Known rows, with every way that one mark hangs from another:
k_186[k_365]: [ 0.02 -0.46 -0.09 -0.18 -0.15 -0.04 -0.14  0.25  0.19 -0.03 -0.06  0.07
 -0.01 -0.22  0.11  0.11  0.10  0.04 -0.05  0.02  0.03]
k_53[k_100[k_261 k_547]]: [-0.07 -0.33 -0.16 -0.04  0.10  0.25 -0.31  0.11 -0.08 -0.02 -0.13  0.00
 -0.09 -0.13 -0.23  0.09  0.01  0.07 -0.04 -0.13  0.08]
k_186[k_365[k_53[k_100[k_577]] k_547 k_693 k_977]]: [ 0.09  0.29 -0.04 -0.09 -0.03 -0.05  0.16 -0.20 -0.02  0.03  0.06  0.06
  0.18  0.19  0.14 -0.07  0.16  0.07 -0.06  0.03 -0.09]
k_693[k_100[k_261 k_547 k_577] k_365[k_977]]: [-0.22 -0.15 -0.01  0.15  0.32 -0.13 -0.03  0.00 -0.12 -0.01  0.20 -0.05
 -0.14  0.28 -0.12  0.01  0.00 -0.32  0.14 -0.05  0.03]
k_693[k_100[k_261] k_365]: [-0.14 -0.39 -0.03  0.15  0.02  0.12 -0.06  0.23  0.13 -0.03  0.03 -0.04
 -0.10 -0.16  0.04  0.07 -0.05 -0.07  0.07 -0.02 -0.02]
k_693[k_100[k_261 k_547 k_577] k_365[k_53]]: [-0.10 -0.16  0.03  0.16  0.16  0.05 -0.07 -0.05 -0.10 -0.01  0.00 -0.03
  0.00  0.03 -0.06 -0.01 -0.02 -0.11  0.16 -0.14  0.02]
k_693[k_365[k_547]]: [ 0.03 -0.26 -0.08 -0.02 -0.02  0.44 -0.19  0.14  0.19 -0.02  0.00  0.08
 -0.10  0.01 -0.04  0.01  0.01  0.05 -0.10  0.02  0.02]
k_53[k_100[k_261 k_547 k_577]]: [-0.07 -0.33 -0.13 -0.05  0.26  0.00 -0.24 -0.02 -0.19 -0.02 -0.15  0.02
 -0.09  0.00 -0.31  0.04  0.04 -0.02  0.02 -0.16  0.09]
k_577[k_100[k_261 k_547]]: [ 0.00 -0.27 -0.05 -0.02  0.07 -0.05 -0.37  0.11  0.02 -0.03 -0.18 -0.09
 -0.09 -0.12 -0.08  0.10 -0.10  0.07  0.02 -0.02  0.14]
k_404[k_977]: [ 0.02 -0.52  0.04 -0.13 -0.13 -0.01 -0.09  0.20  0.11 -0.04 -0.15  0.19
 -0.09 -0.22 -0.15  0.11 -0.01  0.00 -0.08 -0.03  0.12]
k_186[k_365[k_53 k_547 k_693[k_100] k_977]]: [ 0.03  0.35  0.07  0.01 -0.23 -0.02  0.19 -0.06  0.15  0.00  0.10 -0.02
  0.10  0.07  0.21 -0.06  0.00  0.07  0.00  0.11 -0.10]
k_693[k_100[k_261 k_547 k_577] k_365[k_53 k_977]]: [-0.13  0.03  0.05  0.18  0.19 -0.05  0.03 -0.07 -0.15  0.01  0.20 -0.08
 -0.05  0.17 -0.07 -0.02  0.00 -0.25  0.13 -0.08  0.01]
k_693[k_100[k_261 k_547 k_577]]: [-0.14 -0.29  0.00  0.06  0.20 -0.22 -0.14  0.01 -0.12 -0.05 -0.08 -0.02
 -0.16  0.01 -0.27  0.01 -0.10 -0.09  0.14 -0.10  0.09]
k_530[k_261]: [ 0.02 -0.43  0.09 -0.30 -0.12 -0.03 -0.22  0.47  0.08 -0.02 -0.04 -0.01
 -0.12 -0.29 -0.05  0.08 -0.02  0.08 -0.09 -0.07  0.08]
k_365[k_53 k_547 k_693]: [ 0.17  0.16  0.01  0.00 -0.15  0.14 -0.02  0.06  0.12  0.01 -0.18  0.03
  0.02 -0.20  0.03 -0.03 -0.13  0.24 -0.12  0.08  0.02]
k_100[k_261 k_547 k_577]: [-0.07 -0.31 -0.11  0.00  0.27 -0.23 -0.25  0.11 -0.13 -0.01 -0.11  0.02
 -0.17 -0.07 -0.24  0.05 -0.06 -0.03  0.02 -0.10  0.14]
k_186[k_365[k_53[k_100[k_261 k_577]] k_547 k_977]]: [-0.03  0.20 -0.13 -0.04  0.06 -0.03  0.02 -0.12 -0.09  0.01  0.07  0.02
  0.05  0.10 -0.04 -0.06  0.16  0.12 -0.07 -0.09 -0.05]
k_186[k_365[k_693 k_977]]: [ 0.01 -0.08 -0.06 -0.09 -0.05 -0.28  0.07  0.23  0.15  0.02  0.10  0.02
  0.02 -0.06  0.32  0.11  0.08 -0.07 -0.07  0.17 -0.02]
k_365[k_53[k_100[k_577]] k_547 k_693 k_977]: [ 0.12  0.32  0.03 -0.04 -0.01  0.07  0.14 -0.23 -0.07  0.03  0.00  0.02
  0.03  0.13 -0.06 -0.08  0.02  0.03 -0.09  0.04 -0.04]
k_693[k_100[k_261] k_365[k_53 k_547]]: [-0.06  0.04  0.00  0.21 -0.08  0.36 -0.05  0.02  0.10 -0.03  0.02 -0.04
 -0.03 -0.09 -0.01 -0.05 -0.09  0.11  0.01 -0.08 -0.04]
k_186[k_365[k_53[k_100[k_261 k_547]] k_693 k_977]]: [-0.01  0.21 -0.15  0.00  0.08 -0.04 -0.01  0.03 -0.10  0.04  0.03 -0.05
  0.17 -0.02  0.22  0.08  0.13  0.07 -0.06 -0.03 -0.05]

Rows:
[ 0.10 -0.09 -0.12 -0.17 -0.25  0.42 -0.11 -0.04  0.10 -0.02 -0.08  0.08
  0.14 -0.09 -0.02 -0.03  0.16  0.26 -0.10 -0.08 -0.05]
k_186[k_365[k_53[k_100] k_547]]
[ 0.03  0.17 -0.02  0.07  0.11 -0.29  0.15 -0.03 -0.15  0.05  0.00 -0.06
  0.05 -0.10  0.06  0.03  0.01 -0.04 -0.04  0.01 -0.03]
k_365[k_53[k_100[k_261 k_577]] k_693 k_977]
[ 0.14  0.35  0.05 -0.01 -0.13  0.03  0.06  0.03  0.09  0.03  0.03  0.00
 -0.05 -0.06  0.05 -0.02 -0.10  0.11 -0.14  0.14  0.01]
k_365[k_53 k_547 k_693 k_977]
[-0.01 -0.19  0.06 -0.03 -0.01  0.00 -0.06  0.05  0.04 -0.03 -0.13 -0.01
 -0.04 -0.03 -0.02  0.03 -0.13 -0.06  0.08  0.05  0.05]
k_365[k_693[k_100[k_547]]]
[-0.02  0.48  0.07  0.22 -0.05 -0.09  0.16 -0.01  0.04  0.00  0.05 -0.10
 -0.07 -0.09  0.01 -0.05 -0.21  0.10 -0.02  0.08 -0.04]
k_365[k_53 k_547 k_693[k_100[k_261]] k_977]
[ 0.04  0.41 -0.04  0.10  0.14 -0.07  0.11 -0.15 -0.14  0.03 -0.01 -0.02
  0.02  0.03 -0.04 -0.06 -0.05  0.10 -0.09  0.00 -0.03]
k_365[k_53[k_100[k_261 k_577]] k_547 k_693 k_977]
[-0.07 -0.02 -0.10  0.06  0.25  0.19 -0.08 -0.09 -0.21  0.04  0.15 -0.02
  0.01  0.18 -0.07  0.03  0.15 -0.16  0.01 -0.13  0.00]
k_693[k_365[k_53[k_100[k_261 k_547 k_577]] k_977]]
[ 0.13  0.33  0.00 -0.04 -0.15  0.29  0.06 -0.10  0.02  0.03  0.01  0.00
  0.04  0.00  0.01 -0.03  0.00  0.12 -0.13  0.07 -0.04]
k_365[k_53[k_100] k_547 k_693 k_977]
[-0.02  0.15  0.10 -0.05  0.01 -0.34  0.16 -0.13 -0.06  0.02  0.10 -0.01
  0.13  0.21  0.16 -0.02  0.05 -0.16  0.12  0.04 -0.03]
k_186[k_365[k_53 k_693[k_100[k_547 k_577]] k_977]]
[ 0.08  0.13  0.02 -0.10  0.10 -0.02  0.03 -0.19 -0.19  0.04  0.00  0.00
  0.07  0.15 -0.04  0.00  0.06 -0.11 -0.01  0.00  0.02]
k_365[k_53[k_100[k_547 k_577]] k_693 k_977]
[-0.13  0.26 -0.02  0.12  0.18 -0.45  0.19 -0.03  0.02 -0.01  0.09 -0.02
 -0.05  0.18  0.14 -0.06 -0.02 -0.02  0.05  0.06 -0.06]
k_186[k_365[k_547 k_693[k_100[k_261 k_577]] k_977]]
[ 0.14  0.11 -0.10 -0.12 -0.20  0.30  0.00 -0.05  0.12  0.01 -0.16  0.07
  0.23 -0.09  0.19 -0.04  0.10  0.28 -0.11  0.00 -0.09]
k_186[k_365[k_53[k_100] k_547 k_693]]
[-0.02 -0.02  0.12  0.01 -0.12 -0.18  0.16  0.10  0.11  0.00  0.07 -0.04
 -0.11 -0.04  0.07  0.05 -0.09 -0.17  0.04  0.18 -0.01]
k_365[k_693[k_100] k_977]
[ 0.06  0.14 -0.06 -0.10 -0.21  0.10 -0.04  0.05  0.12  0.00  0.15  0.04
 -0.01 -0.02  0.05 -0.02  0.10  0.12 -0.12  0.05 -0.01]
k_186[k_365[k_53 k_547 k_977]]
[-0.03  0.48  0.11  0.21  0.08 -0.30  0.23 -0.11 -0.07  0.01  0.05 -0.07
 -0.07  0.04 -0.05 -0.10 -0.17  0.01  0.03  0.05 -0.03]
k_365[k_53 k_547 k_693[k_100[k_261 k_577]] k_977]
[ 0.02 -0.04  0.09 -0.05 -0.04 -0.24  0.08 -0.11 -0.01 -0.01 -0.10  0.02
  0.18  0.06  0.15 -0.02  0.03 -0.03  0.15 -0.02 -0.03]
k_186[k_365[k_53 k_693[k_100[k_547 k_577]]]]
[-0.09 -0.46  0.06  0.00  0.13  0.14 -0.09 -0.05 -0.02 -0.03  0.02  0.03
 -0.06  0.23 -0.13 -0.01  0.04 -0.26  0.17 -0.06  0.04]
k_693[k_100[k_547 k_577] k_365]
[-0.07 -0.07  0.11  0.02  0.05  0.10  0.04 -0.14 -0.08  0.01  0.23 -0.02
 -0.02  0.29 -0.09 -0.03  0.05 -0.31  0.14 -0.02  0.01]
k_693[k_100[k_547 k_577] k_365[k_53 k_977]]
[ 0.08  0.14 -0.01 -0.10 -0.04  0.21 -0.03 -0.06 -0.10  0.03  0.01 -0.02
  0.07  0.01  0.01  0.04  0.04 -0.02 -0.06  0.03  0.01]
k_365[k_53[k_100[k_547]] k_693 k_977]
[ 0.08  0.17  0.16  0.06 -0.11 -0.08  0.15 -0.17  0.04 -0.01 -0.16  0.02
  0.05 -0.02 -0.06 -0.13 -0.15  0.08  0.06  0.03 -0.02]
k_365[k_53 k_547 k_693[k_100[k_577]]]
[ 0.01  0.27  0.08  0.19  0.05 -0.19  0.13 -0.09 -0.02 -0.01 -0.16 -0.04
 -0.02 -0.10 -0.03 -0.10 -0.20  0.15  0.06 -0.01 -0.02]
k_365[k_53 k_547 k_693[k_100[k_261 k_577]]]
[-0.01 -0.24  0.13  0.01  0.01 -0.30  0.15  0.00  0.05 -0.02 -0.14  0.01
 -0.03 -0.06  0.01  0.00 -0.12 -0.13  0.12  0.07  0.01]
k_365[k_693[k_100[k_577]]]
[ 0.02  0.13  0.11 -0.01 -0.23 -0.20  0.23  0.06  0.13  0.01  0.10 -0.05
  0.12 -0.06  0.33  0.03  0.03 -0.06  0.04  0.13 -0.08]
k_186[k_365[k_53 k_693[k_100] k_977]]
[ 0.09 -0.04 -0.05 -0.12 -0.24  0.19 -0.12  0.07  0.17 -0.02 -0.06  0.08
  0.04 -0.17  0.04 -0.02  0.07  0.26 -0.10 -0.01  0.00]
k_186[k_365[k_53 k_547]]
[ 0.01 -0.13 -0.03 -0.09 -0.03  0.56 -0.13 -0.05 -0.05  0.03  0.17  0.00
  0.04  0.15 -0.03  0.05  0.18 -0.15 -0.05 -0.05 -0.01]
k_693[k_365[k_53[k_100[k_547]] k_977]]
